Known rows, with every step that occurs
sonu batemo levor: [  2.9  14.7  30.1  -2.6 -27.6   6.2   1.4  12.2  -2.0   1.4  -2.7  -1.0
  -8.8  -0.6   9.9  10.1   1.8  20.3   1.4  -6.9 -12.0   8.2  -2.8 -15.8]
sonu dapi: [ -1.4  15.0  17.6   1.7 -24.2   0.2   6.3   5.0  12.3   1.1 -13.2  -0.6
   2.6  -8.9  -7.6  -8.1  -1.3  -0.1  10.3   5.2   9.9  15.2  -2.3   1.7]
levor vigud: [-14.0  -9.4 -22.7   1.8  -7.9   7.0  -4.6  -6.3   4.6  13.9  11.3  -1.0
   9.0  -8.2  19.6   7.9  -6.9   5.4 -14.0  18.7 -16.3  -5.2   2.9  15.7]
levor dapi batemo vigud: [-16.3  10.9 -15.5  10.8 -10.1  -1.8 -13.0   1.9  -6.0 -19.2   2.5  10.5
 -37.8  21.1 -32.8 -15.8  20.2   8.3  17.6 -15.8 -20.3  28.4  33.9  21.4]
levor dapi sonu batemo: [ -1.9   0.8   3.9  17.0 -23.8   6.5  -7.4  13.8  -2.7  -1.8  23.5  -3.2
 -20.1  13.3 -19.5  -6.0  13.9  17.8   9.3 -28.2  23.0  14.7  10.1  -1.7]
fupi vigud dapi batemo levor: [  2.0  39.3  19.6 -11.0 -21.7  22.7 -25.8  13.7  -7.7   0.4 -23.3  15.8
 -32.0  18.2 -14.4   6.9 -19.1   8.6   6.1  10.6 -15.2  -2.6   6.3   4.2]
dapi sonu batemo: [  2.2 -11.6  11.4  12.9 -32.6   2.6  -6.0  13.4   3.7   1.0  14.8   9.0
  -6.7   2.9  -5.4  14.3  10.7  13.8   5.1 -32.5  13.9  24.5   0.5 -11.8]
karepo levor vigud dapi: [-29.3   1.0   4.8 -30.4   8.8  19.0  10.7   0.2  -6.9   3.8  10.9  -5.1
 -18.4  -6.5   4.3  10.3 -23.0   0.9 -17.7  31.1   2.9 -27.1  -1.2  33.8]
karepo levor: [-20.8  -6.8  10.1  -8.4  15.3  -5.0  17.5  10.0 -17.3   4.7   8.0 -21.4
  -2.4   2.0 -16.6  -1.4   3.0  -6.5 -13.1  10.0   6.0 -16.0  -0.4   9.4]
sonu dapi batemo: [ -7.3  23.2   5.2   7.2 -27.3  -6.7  -7.7   9.1  10.8  -3.6 -13.4  26.4
  -9.1   4.7 -16.9  -0.3   7.4   7.3  22.4  -6.5  -2.6  24.8  -1.0   8.4]
karepo levor dapi sonu: [-15.8   8.0  -0.1   4.2  -2.0  -6.3  10.7  12.4 -16.7  11.2  32.7 -30.7
 -26.1  21.8 -42.9 -11.0  -0.9  -5.0 -11.8  -9.5  27.9 -18.1  20.2  15.4]
vigud fupi dapi batemo: [  3.0   8.1   1.3   3.4  -0.8  -6.3 -24.2   5.9  -4.0 -28.6  -9.2  12.8
  -3.3  17.4  -9.1   9.8  38.6  26.5   7.7 -27.3  -3.1   2.1  -6.0   5.5]
fupi dapi: [  4.1   7.3  -1.4  11.6 -12.6  -1.6 -14.8   0.1 -13.0  -3.1 -18.2 -11.9
   6.7 -20.6   5.2  -5.6  26.0   8.9  -1.2 -17.4   1.6  -4.8  -2.5  -1.6]
dapi batemo: [ -5.5   9.9 -11.2   5.6  -2.4  -7.4 -13.3   4.4  -0.7  -5.2  -2.6  25.5
 -11.5  14.5 -11.0   6.2   7.9   7.7  12.1 -12.8 -10.7  11.9   0.3   7.2]
batemo vigud: [ -7.8 -11.3   0.5   2.6 -17.3   0.7   0.8  -2.3   0.0 -12.7  -5.5  -1.8
 -15.0  -1.8 -10.1  -2.9   8.5  -3.6   1.9  -9.3 -20.4  29.1  24.9   4.8]
vigud dapi batemo levor: [  2.6  45.1  20.0 -21.7 -21.1   4.6  -8.1   5.6  -0.1  -7.4  -5.9  27.3
 -40.7  15.5  -4.4  15.3 -22.1  13.4   8.5  -2.1 -13.8  -6.2   2.3  10.6]
dapi sonu batemo levor vigud fupi: [ -0.4 -10.0  19.5  -7.4 -32.2  10.6  -2.3   9.2  15.5  -4.1  30.1  -2.4
  -4.6  27.2  10.3  33.2  -1.6  31.0 -21.3  -1.6  -7.9   0.9   4.2  -0.6]
fupi vigud levor dapi batemo: [-10.2  49.1  -1.3   1.8   9.9   9.6 -32.1   9.3 -13.2   4.3  -9.7   8.2
 -22.1  36.0 -41.8  -9.8   2.2   6.1  14.3  -0.5  -1.1 -13.5   6.2   8.2]
batemo levor vigud fupi dapi: [  2.6   6.1   9.4  -5.0 -17.3   6.5 -13.5   0.0  -0.1  -8.4  -1.2 -20.8
   7.8   1.2  18.2  14.5  17.3  28.5 -23.3   1.8 -14.4 -20.8  -1.5   6.7]
fupi vigud: [ -2.1  -9.0  -2.6  14.6   0.2  25.5 -23.4  10.5 -10.3  10.6 -23.1 -14.8
  13.7   3.4 -13.1 -12.2   3.9  -5.8  -3.2  18.7  -1.0   3.4   5.6  -8.5]
fupi dapi sonu batemo: [  6.1  -7.2   9.7  23.0 -43.1   0.5 -18.2  12.7  -6.4  -2.3  -0.9  -1.9
  -0.7 -12.6  -1.5   7.9  31.8  20.5   5.3 -46.2  15.1  20.8  -2.1 -12.6]
levor vigud fupi: [ -8.2 -21.0  -2.8 -13.5  11.1  10.2  -1.5  -3.6  13.7 -12.5  20.0  -2.5
  11.0  21.0  13.7  17.0   2.0  17.5 -19.0  18.7  -8.2 -10.8  -2.0  14.0]
karepo levor vigud dapi batemo: [-32.1  10.7  -8.4 -21.7   4.3  10.1  -4.2   4.8  -6.4  -0.5   9.0  21.2
 -27.2   9.6  -6.5  16.8 -12.2   8.8  -3.1  14.5  -7.6 -13.2  -1.4  38.4]
dapi sonu batemo vigud: [ -5.3 -22.1  11.2  14.8 -48.2   4.1  -4.8   9.1   2.9 -11.1   6.6   7.0
 -21.7   1.2 -15.3   9.1  17.7   8.0   7.0 -38.9  -8.1  50.3  25.1  -5.5]

Rows
[ -6.8  26.1  10.5 -28.7 -21.3  21.6  -0.5  -4.7   5.7   6.3   4.8   6.4
 -25.3  -5.8  21.2  16.6 -36.9  10.1 -14.0  25.7 -13.0 -21.1   3.6  21.7]
batemo levor vigud dapi
[ -1.7   7.5  12.9 -11.5   1.3  38.6 -21.6   7.6  -6.1  -4.3 -25.6   0.2
 -11.9   1.4 -11.3  -5.1 -16.5  -3.5   3.9  21.6  11.2  -6.9   1.7   4.3]
fupi vigud dapi
[ -2.4  22.2  19.9  11.2 -20.9  20.5 -24.8  19.1  -7.8   8.8   4.6  -8.6
 -15.8  22.7 -35.2  -2.5   5.3  11.0   7.1 -20.8  23.3   1.9   6.8 -12.4]
fupi vigud levor dapi sonu batemo
[ -0.5  29.2  20.7  -8.7   3.0  17.3 -21.0   4.8  -7.5  14.6 -23.4  -4.9
   4.4  13.3 -20.1   5.1 -11.7  -7.8  -2.9   7.3   0.4 -17.7  -5.0 -12.3]
fupi vigud levor
[ -4.2  22.8   2.9 -16.6  -1.4   5.8 -13.6   2.1   1.9 -17.5  -6.7  38.6
 -33.9  13.0  -9.2  10.9  -8.9   8.8  18.7  -7.8   0.4   2.2  -3.2  19.1]
vigud dapi batemo
[  1.9 -13.0  15.9  -0.1 -10.9   2.1 -12.8   0.5  -3.4 -37.8 -13.3 -15.1
  -3.4   2.5  -5.8   1.1  39.6  18.3  -5.0 -24.2  -7.7  12.5  12.7   2.5]
batemo vigud fupi dapi
[  5.7   4.0  10.2  -1.3 -24.0  28.7 -21.3  10.8  -1.1   6.2  -6.3   0.2
 -20.7   9.7 -23.0   5.5 -21.8  -8.5  -1.9  -2.9  23.1   1.7  12.0   1.5]
fupi vigud dapi sonu
[-13.3  32.4  -1.6   1.4 -47.4   0.7  -6.2   4.6  11.5  19.6  -1.6  12.8
  -9.9   0.6   8.6  12.8 -13.3  15.1  -3.7  15.9 -29.4   6.9   6.2  17.0]
sonu dapi batemo levor vigud
[-33.0 -16.1 -13.6  -5.6   7.7   4.3  11.6   2.7 -12.0  20.5  18.3 -21.1
   6.9  -5.5   3.2   7.0  -4.5  -0.8 -26.5  28.3 -10.4 -19.7   2.3  24.6]
karepo levor vigud
[ 10.4   5.4   7.0   3.9 -42.7   1.6 -14.4   4.2   3.5   2.7  15.2 -18.7
  -4.5  10.6   4.0  22.8   7.3  20.3 -28.2 -18.9  -1.3 -11.8  10.6   3.1]
batemo levor vigud fupi dapi sonu
[-31.5   7.5  -7.8   3.6   0.6  -4.6   0.2   9.5 -19.4 -15.0   8.2  -5.9
 -39.5  22.7 -45.4 -14.7  21.8   3.5   7.5  -7.9 -16.6  16.6  33.8  28.2]
karepo levor dapi batemo vigud
[ -7.6  33.6  15.2 -14.8 -14.5 -11.3  -9.7  -2.8   1.9  -9.9  -9.2  28.5
 -31.9  19.3 -25.6  19.6  -2.4  -0.2  10.1 -27.3 -25.3  14.5  12.2   5.3]
dapi batemo vigud levor
[-17.6  -4.6  12.0   8.9 -12.3   2.8   6.4  20.9 -15.6   3.1  29.0 -20.2
 -20.8  14.9 -32.5  -6.7  16.3  13.6  -0.3 -20.3  27.6   1.8   8.7   4.6]
karepo levor dapi sonu batemo
[ 16.3   9.9  40.1   2.4 -45.2   2.8 -10.1  17.3  -0.5 -12.7   5.7  -9.9
 -10.7  12.5  -0.7  21.2  20.5  32.1  -7.8 -36.8   5.0   5.2   0.2 -18.6]
vigud fupi dapi sonu batemo levor
[  2.2   0.8  12.5 -11.6 -36.7  10.3  -1.4  -0.1   6.5 -12.5   6.7  10.6
 -43.9   5.5 -19.7  13.3 -17.8  -5.6   0.7 -25.0   7.2  22.7  28.0  13.1]
batemo vigud dapi sonu
[ -6.3   4.1  16.8 -22.9 -13.3  16.0   0.4  -4.9   3.2 -24.7 -10.1  12.6
 -38.1  -4.4  -8.2   2.9 -11.9  -1.7   6.8  -4.0  -6.0  16.3  19.9  17.3]
batemo vigud dapi
[ -5.6  -7.2  20.8 -14.9 -12.9  15.0  -0.1   6.5  11.7 -12.4  19.5  -2.7
   2.2  20.5  21.5  25.3   3.4  33.5 -16.1  13.7 -16.9  -4.5  -3.4   0.7]
sonu batemo levor vigud fupi
[  8.8  33.2   5.2   6.2 -31.2  -0.9   0.1   7.5  -3.5  14.1  26.0 -19.2
 -33.1  23.2 -26.0  -5.6 -15.0   3.9  -7.5 -12.7  11.6 -11.0  25.5   3.3]
batemo levor dapi sonu
[  9.8  32.3  19.7  -3.1 -19.9  -5.7 -18.4   9.6  -4.6 -17.4  -8.4   4.5
 -14.4  21.0  -4.8  15.8  21.2  28.6  -1.1 -19.6 -16.2  -6.7  -0.7  -1.7]
vigud fupi dapi batemo levor
[ -1.0 -22.5   5.8  13.6 -35.7   8.5 -19.4  10.3   4.3 -10.5  14.7  -2.9
   5.3   1.6   9.5  21.1  32.8  33.8  -9.8 -31.9   9.3  11.8  -3.3  -1.5]
levor vigud fupi dapi sonu batemo
[ 12.2  19.3  27.4  13.5 -57.8  -0.2 -11.9  15.3  -6.8   6.5  -2.1 -10.1
 -12.3  -8.0   2.4  13.9  14.1  23.1  -4.5 -37.1   0.5   9.3   3.1 -18.2]
fupi dapi sonu batemo levor
[-12.2  21.4 -15.0   0.7 -28.2   1.1 -10.8   0.7   3.6  18.7   7.7  12.5
 -10.9   7.2  13.8  19.2 -13.6  15.7 -11.5  12.1 -36.3  -3.8   6.7  16.6]
dapi batemo levor vigud
[-10.1  44.2  28.3 -13.3 -33.1 -10.3  -5.4   1.1  11.1  -9.3 -19.5  28.1
 -29.1  11.9 -30.7  15.1  -2.3   0.1  17.9 -22.5 -18.8  25.5  10.0   6.5]
sonu dapi batemo vigud levor
[-16.0  16.1 -15.4 -14.9  -8.0  13.3 -17.3  -2.6   4.7  -5.4   4.0  37.7
 -26.3   6.9   5.5  17.0 -14.6  13.1   6.8   7.0 -12.4  -1.9  -0.8  31.6]
levor vigud dapi batemo
[ -8.2   3.3 -11.0  16.6 -30.8  -5.5 -24.0   2.2 -10.8 -18.8 -21.6  11.2
 -20.6  -5.1 -14.3  -0.1  36.3  11.9  12.8 -35.5 -29.0  35.3  21.1  10.2]
fupi dapi batemo vigud
[ -5.2  39.5  14.6  -6.5 -24.1 -11.2 -21.1  -2.8  -7.9 -11.6 -21.3  20.0
 -27.2   4.7 -21.5  16.3  16.4   6.6   9.2 -39.9 -23.8  11.5   9.3   4.9]
fupi dapi batemo vigud levor
[  8.2   9.5  12.1 -13.5 -22.8   8.5  -2.2   2.1   7.3  -3.5  11.4  13.5
 -33.6   7.6 -13.0  14.3 -25.0  -3.4  -0.6 -17.0  24.8  -0.5   7.8   8.7]
vigud dapi sonu
[-12.8  32.3  23.0 -10.4  -6.4   4.4  -4.5   0.9  -6.2 -15.1   4.9  -2.0
 -32.9  15.1 -27.0  -8.5   9.3  13.1  12.4 -19.3  -0.8   5.4  16.5   4.6]
sonu batemo vigud levor dapi
[ -7.5  17.2  16.6 -13.7 -26.9   4.4  -2.8   6.5  20.4  -7.0   8.7   9.6
  -5.5  27.2   2.4  22.0  -3.9  26.0  -7.6  17.2 -19.2   2.5   1.6  14.2]
sonu dapi batemo levor vigud fupi
[-10.1  39.1  14.0 -14.3   1.9   0.2  -1.5  -5.7  -6.0  -8.3   5.2  -7.8
 -35.4  18.6 -31.7 -11.5  -4.2  -0.1   5.0 -10.5  -3.4  -6.9  22.8  11.8]
batemo vigud levor dapi
[  6.5  39.5   7.3   7.4 -34.1  -7.8 -20.5   8.3 -12.1   2.3 -16.9   4.9
 -16.9   0.6  -1.2   7.6  14.1  19.7   2.4 -20.9 -22.1  -2.3   2.3   0.5]
fupi dapi batemo levor
[  1.0  45.3  23.2  -0.5 -42.5  -7.5  -2.7  12.3   8.4   5.5 -13.5  15.0
 -19.4   8.8 -12.2   6.0  -7.4  10.7  11.5  -2.1 -16.5  15.1   4.0   1.4]
sonu dapi batemo levor
[  4.8 -12.6  -5.1   8.9 -28.5   1.8 -17.3   1.0   4.9  -3.3  17.4 -13.0
   3.8   7.9   0.7  19.2  17.0  17.9 -22.7 -23.4   8.5  -5.6   6.3   8.2]
levor vigud fupi dapi sonu
[ -8.7  27.4 -16.3   8.7 -38.0   0.1 -22.6   1.3  -5.6  16.8  -4.9   3.5
  -6.5  -6.9  17.2  14.3   5.6  22.9 -12.0   0.1 -35.2  -7.4   4.9  16.0]
fupi dapi batemo levor vigud
[ -8.8 -11.3   6.1  18.1 -38.5   6.3  -5.9   9.4  -1.8 -14.2  15.0  -5.0
 -32.6   9.8 -27.1  -6.2  21.6  11.9   9.6 -34.7   1.6  42.0  34.4   2.9]
levor dapi sonu batemo vigud
[  2.9  -0.8  23.6  -6.7 -30.2  14.5  -7.1  11.0   6.2 -10.0   9.6  19.9
 -27.3   1.5  -4.4  17.2  -4.7  13.9  10.6 -28.4  24.5  16.7  -2.1  -2.4]
vigud dapi sonu batemo
[-23.5 -11.2  15.4 -11.5 -24.9  17.6   4.0  14.0  -3.8   4.2  23.2   3.3
 -22.4  -1.6  -3.9  22.3  -8.5  12.9 -10.2  -6.4  17.1   0.4  -0.1  16.2]
karepo levor vigud dapi sonu batemo
[-10.8  25.7 -18.8   8.5   6.7  -3.8 -15.3   4.7  -7.2  -6.7   8.8  12.8
 -25.9  26.0 -25.5 -14.8  12.1  13.7  16.9  -7.0  -1.2  -0.4   9.7  18.1]
levor dapi batemo
[ -3.2   2.4  -6.3 -12.1 -30.1  14.8  -6.3  -3.2  11.3   9.3  20.0  11.2
 -26.3   0.3   1.6  20.2 -30.8   0.0 -12.9  -1.4  10.1  -5.6   9.5  22.2]
levor vigud dapi sonu
[ -0.4  27.3  22.7  -0.4 -20.2   0.6  -8.2   9.9  -2.5   2.8  20.3   2.7
 -27.3  20.3 -25.8   6.0   1.5  14.3   8.8 -34.6  24.1  -0.7   1.9  -5.7]
vigud levor dapi sonu batemo
